Each row was made from one walk, in order. Every step used is in the known rows, and no mark comes twice. Write each row's walk.
In the rows, 128 means zero.
Known rows
e > v > s > a > u > k > j: [137 169  88 148 137  64 109 118 130 159 168 100  82 161 179  99 160 143
 143 160 112 191 198 123 175 162 122]
j > k > u > a: [121  95  94 110 103 167 148 105 148 119 102 136 176 167 133 149 130 116
 162 146  92  66 137 113 126 104 140]
k > j: [131  59 102 111 162 141 131  91 149 117 132 171 138 137 138 156 150 140
 167 128  85 100 129 114 130 131 142]
a > u > c > s > v > e: [ 94 195 109 177  77  95 172 143 197 205 133  63 162 209 158 102 123  90
 170 128 104 162 155 115 156 139  46]
e > v > w > b > f: [126  74 102 124 156  60 119 161 128 135 158 161  50 183 167 172 157 176
 146  73  67  93 143  36 183 153 135]
f > b: [124  72  95 146 184 135 139 146 144 113 143 159 112 144 139 177 140 125
 192 104  93  82  93 100 138 128 117]
s > c: [127  86 117 160 158 113 135 138 158 153 152 141 126 135 126 145 135 108
 168 134 102 113 125 111 112 131  97]
c > u > k > w > b: [ 88  93 135  66 154 130 135 110 162 143 103 159 127 179 147 135  95 133
 161 134  64 119 109 106 131 101 126]
v > s: [123 112 102 141 155 117 118 166 153 124 163 140 122 124 126 173 163 124
 147 110 104 121 142 120 129 144 155]
s > v > w: [104  97  94 157 142  92 135 166 186 144 119 140  89 168 155 152 122 157
 150 123  99  81 134 102 155 164 126]
a > u > c: [142 107 121 140 133 131 144 134 140 173 136 117 127 155 133  98 108 101
 191 123  88 154 128 123 129 108  72]
c > s > a > u > k > j: [ 91 143 125 121 129 109 138  52 142 185 132  89 115 166 165 100 125 113
 160 156 116 178 171 150 130 118 107]
w > v > s > c: [134 142 131 175 152  69 123 195 158 171 174 120 158 127 114 155 153 104
 142 159  98 139 143 120 125 139 127]
u > k > w > b > f: [106  57 121  65 202 122 117 105 153 130 118 173  98 187 161 176 135 146
 177 103  67 126  97  63 141 104 142]
a > u > k > w > v > s > c: [129 160 149 149 159  58 116 200 165 202 135  98 149 147 120 105 105 112
 160 205  85 191 140 132 147 122 107]
a > u: [127  93 110 137 158 122 149 135 144 147 139 133 115 139 135 125 125 130
 184 116 102 130 130 127 141 138 101]
u > c > s > a: [ 84 161 132 158 103 130 147  95 158 182 137  93 143 160 141 130 129  76
 165 114 105 154 150 137 100  94  98]
e > v > s: [141 138  78 160 140  89 118 190 156 120 177 144 114 132 146 163 177 140
 144 119  91 126 160 102 154 168 144]
c > s > v: [ 83 132 105 157 127 115 156 134 202 161 132 121 143 179 158 158 143 116
 159 121 107 117 130 121 118 144 113]
v > s > c > u > a: [103 172 145 179  93 100 141 154 144 175 166  81 142 164 127 139 123  75
 127 132 118 142 162 126 116 124 103]
c > u > a: [ 99 133 117 135 106 146 165 105 152 136 127 125 150 166 146 148 109 103
 159 115 101 103 136 134 127 122 109]
u > k > w > v: [120 111 108  93 179 121 131 143 188 134  97 169 169 140 138 151 111 141
 181 184  62 116 104 133 145 120 141]
w > b > f: [115  50 116 101 189 118 133 107 132 128 155 166  96 177 155 188 165 138
 170  61  86 108 111  61 132 122 133]
j > k > w > b > f: [ 87  28 131  62 198 135 129 113 149 112  96 175 110 190 145 179 150 146
 193 105  53  88  83  42 141  89 141]
v > w > b: [113  67 121 111 152  94 128 139 143 142 130 156  70 146 140 166 126 156
 142  85  79  75 137  78 146 130 160]
e > v: [141 107  71 147 149 111 140 151 162 115 152 167 119 139 154 153 157 146
 171 122  81 102 138 102 154 161 118]
s > c > u: [108 103 134 156 130 115 146 139 148 162 152 128 142 155 119 121 111  99
 159 143  98 119 124 126 113 127  68]

Which walk is each row?
[142  67  88  84 170 141 114  74 155 119 132 169 123 142 155 145 140 138
 163 159  83 110 127 120 133 131 139] => u > k > j
[ 83 165 119 139 131 105 146  90 152 187 138  80 105 160 162 107 118 101
 166 140 126 174 163 155 127 123  95] => c > s > a > u > k
[130 116  99 139  98 155 153 113 148 134 123 134 180 157 133 157 124 120
 150 114 106  93 150 128 124 119 144] => k > u > a
[ 89 111 167 106 161  79 102 155 137 178 157 117 108 204 137 142 123 110
 136 131  80 171 122  71 130 101 106] => v > s > c > u > k > w > b > f
[145  79 101  95 164 126 124  82 139 148 132 141 110 151 155 106 121 138
 174 162  92 143 138 128 146 132 109] => a > u > k > j
[100 159 131 169  95 108 160 139 183 215 130  77 142 201 155  92 109  87
 175 132 100 174 139 126 120 116  56] => a > u > c > s > v
[116 139 125 163 129 119 151 106 132 183 134  93 114 161 147  92 112  95
 187 115 111 172 148 136 129 108  67] => s > a > u > c
[ 89 193 170 171  98  83 150 186 167 188 124  92 197 167 114 138 101  89
 139 173  85 152 145 133 132 106 119] => k > w > v > s > c > u > a
[108 135 141 170 122  94 124 178 141 166 177 107 137 148 110 130 130  92
 133 140 108 142 144 126 115 134  93] => v > s > c > u
[137 100  95 112 166 123 132 120 149 150 138 131 100 145 151 113 114 127
 180 146 102 140 131 134 142 138  96] => a > u > k
[148  94 108 132 101 157 131 135 141 152 133 142 186 157 113 122 117 108
 161 130  83 117 130 126 113 100 107] => k > u > c
[ 73 157 132 165 123 105 163 105 147 183 138  82 119 155 145 119 128 104
 171 109 126 165 164 148 124 123  99] => c > s > a > u
[ 79 159 141 136 158  83 138 171 155 159  99  99 150 153 128 120 133 129
 178 178  87 154 143 130 160 112 135] => j > k > w > v > s > a > u
[113 140 142 145 101 125 151 131 149 200 139  89 144 162 127  98 108  80
 179 125  90 169 139 133 114  97  73] => a > u > c > s
[121 143 115 107 169  99 110 182 181 139 122 148 163 134 127 161 131 135
 154 181  71 141 125 132 147 127 168] => u > k > w > v > s
[119 127 129 136  70 152 139 131 150 179 136 114 203 165 107 121 116  87
 150 131  85 132 142 137  97  88 108] => k > u > c > s
[140  75 103 103 107 169 126 127 141 136 113 143 184 166 113 114 121 106
 174 162  69  88 117 110 114  86 100] => j > k > u > c
[133 198 108 195 105  69 130 169 130 184 173  77 100 163 157  90 147 106
 159 121 108 200 188 119 157 140  82] => e > v > s > a > u > c
[124 140  80 138 147 104 159 150 179 122 136 148 186 136 135 174 155 135
 168 138  85  88 136 119 172 159 124] => w > v > e
[ 95 159 132 159  67 140 146 104 143 187 134  91 190 171 121 115 119  84
 146 123 108 150 163 147  97  87 104] => k > u > c > s > a
[132 145 141 128 132  75 108 143 143 180 166 115 171 159 127 111 125 103
 122 216  86 158 150 139 133 129 106] => w > v > s > c > u > k > j
